What can hang from each mark
J: T U
V: T
X: P
T: J L V
P: H N S U X
N: P
Z: J
U: J P
S: P
L: T
H: P

(in the rows, 128 means zero)
Known rows, with every way that one mark hangs from another
N(P(H U(J(T)) X)): [104 110 149 128  78 159 134  89  54 155  86 105 131 192 136 155 143 148
 141 109 143 149 155 132 156 180 148 146 195 138 112 122 142 155 141 128
 118 116 170 157 103 148 118 135 110 112 133 138 111  71 129  74 180  93
 120]
T(J L): [ 79 117 161 143  89 163 134  94 113 151 101 118 126 173 155 169 141 153
 113 131 136 165 119 150 173 188 128 149 144  93 113 109 134 176 151 111
 124 132 170 117 173 145 115 125 122 105  90 130 140 108 101  99 116  98
 113]
Z(J(T U(P(N S X)))): [ 83 134 155 142  70 132 142  91  68 181  53  89 128 219 146 140 163 141
 143 116 140 141 159 157 156 170 161 138 206 122 119 114 137 155 157 102
  97 112 155 159 124 149 113 121 122 105 104 137 105  58 119  72 176  99
 128]
T(J(U(P(S))) L V): [ 68 125 154 149  80 148 140  96 112 160  60 107 126 202 159 145 166 151
 128 136 138 161 150 163 172 191 148 146 162  90 120 109 140 182 170 114
 103 131 168 128 169 154 117 121 122  98  79 132 103  87 115  91 126 100
 120]
N(P(S U(J))): [103 108 130 135  85 151 143  92  65 151  72 109 133 176 136 160 140 151
 138 115 141 147 138 122 158 187 154 151 186 137 120 127 143 148 136 129
 129 113 169 148 110 148 122 140 105 111 129 141 113  75 112  87 168  90
 116]
V(T(J(U) L)): [ 66 117 174 149  83 167 137  92 119 152  93 119 125 187 170 158 153 154
 115 135 129 170 118 154 175 193 150 138 150  82 119 107 131 188 165 105
 123 127 168 110 184 137 112 124 123 100  76 132 122 104 105 102 107  99
 115]
Z(J(T U)): [ 71 127 189 145  69 161 149  83 103 162  91 121 122 187 165 141 140 151
 109 116 125 149 105 140 168 171 175 138 167  88 120 112 123 173 141 115
 140 117 147 121 164 143 117 117 123 107  80 136 156  94  91  82 143  99
 123]
S(P(H N U(J) X)): [116 119 105 135  85 136 130  95  43 161  67  92 134 197 125 163 149 149
 157 113 148 144 157 132 154 186 142 153 201 157 122 130 157 139 139 118
 121 107 167 169  78 154 118 145 110 117 144 142  83  47 140  81 185  90
 114]
N(P(S U X)): [112 111 110 142  93 138 131  98  57 157  75 102 135 189 129 161 152 142
 152 119 145 152 155 141 156 180 123 148 188 145 124 121 148 145 136 120
 106 117 170 159  98 150 117 142 110 109 138 136  96  63 120  90 161  94
 118]
L(T(J(U(P(H N))) V)): [ 75 131 147 152  84 143 130 102  92 154  58  96 120 219 150 140 170 155
 132 133 136 153 158 170 171 189 151 151 166 105 121 115 148 183 170 116
 102 131 160 135 158 161 119 126 123 105  84 140  75  75 131  89 131  98
 121]
P(H S U X): [114 115 108 146  90 135 130 105  58 162  80  97 135 187 128 165 158 142
 150 124 141 148 152 146 157 180 126 150 184 143 127 122 152 149 130 121
 112 116 164 168 104 155 115 144 112 112 134 136  92  59 131  89 161  95
 115]
Z(J(T(L V) U(P))): [ 58 123 204 139  69 162 149  82 120 156  71 124 126 201 178 136 155 151
 113 123 133 154 139 155 171 175 177 146 157  76 104 101 126 186 172 121
 116 132 164 114 180 148 122 111 130 102  68 135 135 103 101  77 135 100
 128]
X(P(H)): [101 129 125 139  95 140 136 101  86 156  89 108 132 187 134 156 146 145
 138 124 136 152 129 148 160 177 111 153 164 127 125 114 152 148 127 115
 120 117 160 143 119 158 120 143 122 111 121 130 120  75 108  89 149  96
 116]
N(P(H S U(J(T)) X)): [109 108 140 126  79 154 132  91  40 159  80  95 133 201 131 157 149 144
 149 109 146 145 171 136 152 178 146 147 207 148 111 124 142 152 145 123
 106 115 177 168  91 149 116 137 109 113 138 139  98  58 137  72 185  92
 119]
H(P(N X)): [106 130 115 148  98 133 130 104  69 162  79 101 136 190 131 158 150 137
 145 121 147 149 140 146 157 174 104 157 182 138 123 119 152 139 133 109
 106 115 168 149 105 155 118 137 121 113 126 136 100  69 112  86 155  96
 113]
N(P): [ 92 123 133 140  96 147 135  95  93 150  85 118 133 175 143 154 140 147
 129 120 134 156 122 136 161 175 117 151 156 117 126 112 144 151 130 120
 126 118 160 127 132 152 120 135 119 109 117 129 134  90  91  91 143  98
 119]
X(P(H N S U)): [121 116 108 141  98 127 136 106  47 161  75  87 129 199 121 167 154 142
 163 122 147 144 157 147 154 179 130 154 190 158 118 127 161 137 141 106
 103 117 174 171  83 160 122 153 114 113 137 138  78  43 137  88 169  92
 116]
S(P(H N U X)): [119 122  94 142  95 127 125 100  47 161  74  91 133 200 125 165 156 144
 162 117 148 150 161 144 155 179 124 152 188 155 123 124 160 138 141 110
 108 115 166 168  78 156 118 148 115 113 144 137  78  43 139  87 170  92
 116]
S(P(H U(J) X)): [111 118 111 134  83 145 134  93  58 159  73 104 134 188 129 159 147 151
 147 115 143 148 147 132 158 187 142 150 192 146 123 126 151 146 133 126
 129 108 162 161  91 152 116 142 108 114 138 140  97  59 132  83 178  90
 115]
J(T U(P(H X))): [ 83 137 144 142  77 132 139  98  88 171  67 100 130 202 145 136 163 141
 139 123 134 151 152 153 159 177 138 138 181 113 130 107 145 160 140 117
 111 113 146 153 132 157 115 127 122 101 112 132 112  71 114  80 167 102
 126]
X(P): [ 97 125 138 140  97 144 142  98  98 153  91 117 131 177 141 155 140 148
 132 122 135 153 115 144 162 178 115 155 157 119 124 113 146 149 128 122
 126 117 160 131 130 155 123 138 120 108 112 132 132  85  94  93 144  97
 115]
S(P(X)): [100 127 117 140  94 140 130  96  86 158  85 112 136 185 137 155 148 146
 138 117 139 156 133 144 160 175 105 153 168 127 128 113 145 146 130 121
 120 115 160 139 114 152 116 136 121 111 124 131 120  71 104  91 151  96
 114]
N(P(H S U X)): [116 113  97 141  93 134 126 101  45 162  70  93 137 198 123 162 158 140
 160 121 146 150 168 145 153 177 118 147 195 155 124 122 153 144 137 113
  99 116 169 172  85 154 114 147 111 112 145 133  83  52 134  86 168  94
 118]
L(T(J(U(P(X))) V)): [ 70 128 156 152  81 151 134  98 109 154  62 110 124 210 155 135 168 155
 123 135 135 159 151 170 173 190 143 149 162  92 125 114 139 189 164 130
 105 129 157 128 171 155 118 118 122 100  76 142  90  90 117  93 126 100
 120]
V(T(J L)): [ 72 108 173 139  91 174 131  94 116 144 107 123 127 177 163 170 146 152
 115 133 135 169 121 157 175 189 130 148 141  90 110 106 134 183 165 112
 116 135 181 107 182 136 112 128 123 104  84 130 130 112 107  99 105  98
 112]
U(P): [ 82 131 136 141  90 136 142 102 110 156  73 118 130 169 144 149 148 147
 128 126 135 153 123 142 162 182 125 151 150 109 129 109 149 152 131 129
 126 117 151 128 148 158 122 130 120 102 111 130 133  98  90  93 149  99
 121]

Rows
[ 93 135 129 142  81 119 133 104  59 179  56  79 131 218 135 143 171 137
 155 119 142 145 176 159 152 173 133 143 202 135 126 111 151 147 149 106
  91 112 156 173 107 159 114 131 122 105 124 134  85  46 131  75 177 100
 127] : J(T U(P(H N S X)))
[ 62 129 165 150  80 152 142  92 126 156  66 116 124 196 165 144 160 155
 120 138 133 165 138 159 175 193 152 145 150  80 119 107 139 187 168 116
 115 131 161 117 181 152 119 118 122  96  74 133 115 102 108  94 120  99
 121] : T(J(U(P)) L V)
[ 68 120 173 156  84 167 135  95 115 141  88 120 119 196 164 143 153 160
 107 132 127 160 119 158 179 187 153 151 145  82 121 115 131 196 156 132
 128 134 161 108 187 152 120 119 123 106  63 142 113 100 106  97 104  99
 112] : L(T(J(U) V))
[105 134  96 140  91 114 126 110  56 173  54  82 137 206 121 156 169 136
 161 126 147 145 173 158 150 178 103 153 193 149 128 113 161 136 138 110
  89 112 161 173  98 162 114 141 121 111 140 131  80  52 130  82 172  99
 122] : U(P(H N S X))
[ 84  95 194 124  80 180 142  82  89 134  96 127 130 182 167 156 139 157
 121 111 142 157 146 131 168 182 166 159 158 102  93 114 134 176 165 141
 121 136 191 117 147 148 128 126 118 110  99 141 126 100 114  79 143  93
 118] : N(P(U(J(T(L V)))))
[ 87 122 158 125  77 144 134  97  72 164  71  94 136 198 145 160 155 144
 140 115 149 147 173 149 157 181 134 153 185 125 105 107 147 155 159 115
  98 119 175 154 127 154 118 128 124 109 123 134 105  78 129  73 174  97
 122] : U(J(T(L)) P(H N X))
[ 68 121 182 139  81 150 144  96 110 155  72 113 130 199 168 139 164 146
 125 124 136 156 157 156 167 177 151 152 158  89 112 101 137 176 167 127
 103 133 174 125 164 157 123 120 130 101  84 134 115  87 107  82 136 100
 124] : J(T(L V) U(P(S)))
[ 83 137 119 151  78 135 130 100  81 171  52  90 128 223 138 136 177 145
 145 138 138 154 168 170 163 188 133 141 190 117 133 115 149 172 153 115
  93 120 156 157 132 156 110 128 119 102 101 132  79  60 135  82 149 100
 121] : T(J(U(P(H S X))) V)
[ 67 120 157 144  83 152 138  98 110 163  66 106 126 199 160 153 166 149
 130 137 137 164 149 164 169 194 148 137 167  95 120 106 139 180 177  99
 101 125 171 129 169 141 110 125 119  96  85 129 101  91 115  96 126  99
 120] : V(T(J(U(P(S))) L))
[114 120 111 148  92 130 128 104  55 160  80  94 131 189 129 167 156 144
 151 122 143 148 147 143 158 181 130 152 181 147 124 123 158 146 133 118
 114 116 162 164 102 156 119 146 114 113 136 139  88  59 132  90 161  94
 115] : P(H N U X)
[ 84  98 197 131  79 171 144  88  84 136 101 120 127 180 167 163 141 155
 121 112 142 153 139 133 170 184 171 164 156 105  94 117 138 173 164 143
 125 135 190 121 152 152 130 126 122 114  94 148 119  93 121  81 143  94
 114] : P(N U(J(T(L V))))
[ 88 143 114 152  82 120 137 102  89 175  51  99 134 197 138 139 166 143
 143 131 134 150 146 151 158 183 130 139 180 121 142 109 151 153 131 113
 117 107 137 157 125 160 114 134 118 102 120 130 101  69 112  88 163 100
 124] : J(U(P(H X)))
[ 99 109 154 126  83 159 135  89  58 142  91 106 126 202 148 153 146 154
 142 108 142 146 154 134 161 180 163 162 179 133 104 125 149 158 156 137
 121 125 183 142 104 156 125 134 119 118 116 145  98  60 138  70 167  90
 115] : S(P(H N U(J(T(V)))))
[ 78 136 156 142  79 136 143  97  99 166  72 108 126 192 151 137 157 145
 129 122 129 150 139 147 161 178 151 141 167 104 128 107 145 161 140 118
 122 115 145 139 144 157 119 126 121 101 103 130 125  82 105  83 160 101
 127] : J(T U(P(H)))
[100 132 101 139  90 124 130 109  73 170  60  93 137 195 125 152 166 137
 151 127 143 146 164 157 153 178 104 151 183 138 132 111 155 145 132 118
  98 113 156 166 111 161 113 138 119 109 134 128  97  64 121  84 168 100
 121] : U(P(H S X))
[ 66 117 197 144  82 165 142  89 118 145 101 128 128 187 178 144 151 151
 109 122 129 162 126 147 174 175 153 152 142  76 110 103 129 184 157 133
 125 134 170 108 178 152 123 120 132 106  73 135 137  99  98  87 117 100
 117] : J(T(L V) U)
[110 126 103 144  95 125 123 108  52 167  77  86 137 200 125 163 162 138
 152 123 144 146 158 153 153 174 101 155 188 148 127 116 153 140 131 113
 100 114 165 167 100 157 112 143 122 117 136 132  90  53 129  85 159  98
 114] : P(H N S X)
[106 125 114 138  96 136 134 104  73 161  83  99 134 194 128 157 151 141
 146 125 139 148 144 151 156 174 107 154 177 138 124 116 152 143 131 112
 107 116 166 155 106 158 117 146 120 114 126 129 108  62 116  86 153  96
 114] : X(P(H S))
[100 131 109 141  92 117 132 108  70 169  58  90 136 195 128 155 164 138
 153 123 146 147 160 153 154 178 108 153 185 140 129 114 156 138 138 117
  96 113 163 161 110 159 117 136 120 108 131 135  91  61 116  86 166  99
 120] : U(P(N S X))
[ 68 122 173 153  82 164 138  89 120 150  88 119 124 192 168 150 152 157
 111 134 130 166 121 154 178 189 150 146 145  78 118 110 132 191 159 118
 127 134 165 110 183 149 118 121 125 102  69 134 124 102 105  97 106  99
 114] : T(J(U) L V)
[ 74 126 175 142  81 141 139  96  97 161  69 103 132 210 166 141 169 146
 135 122 142 157 165 160 165 177 142 153 167 100 110 104 142 170 170 122
  95 130 172 135 149 158 122 121 131 102  94 138  98  79 118  81 145 101
 123] : J(T(L V) U(P(N X)))
[109 124 100 138  95 134 122 102  56 164  73  93 139 203 125 157 159 139
 152 122 143 152 165 150 152 172  96 149 190 147 128 113 149 143 131 110
  97 115 164 163  94 155 111 143 118 114 140 125  97  59 123  83 160  97
 118] : N(P(H S X))
[111 117 130 143  97 135 143 100  72 153  83 105 127 183 135 164 145 148
 149 119 142 150 129 139 160 182 138 155 170 139 118 125 157 142 138 116
 120 120 168 146 108 155 127 145 113 109 124 141 102  67 115  95 157  91
 115] : X(P(N U))
[ 93 142 103 152  81 118 129 104  61 183  45  73 127 223 126 148 174 141
 157 132 143 149 171 165 157 188 131 136 206 137 133 119 154 154 153  92
  91 110 151 175 112 155 108 133 114 102 119 133  71  46 139  85 166  99
 122] : T(J(U(P(H N S X))))
[119 116 100 146  93 126 128 108  41 164  73  86 133 196 124 169 162 139
 159 122 146 145 162 147 154 180 125 153 193 155 124 125 157 141 136 116
 102 116 168 176  91 157 116 148 114 114 141 138  77  45 141  87 168  94
 115] : P(H N S U X)
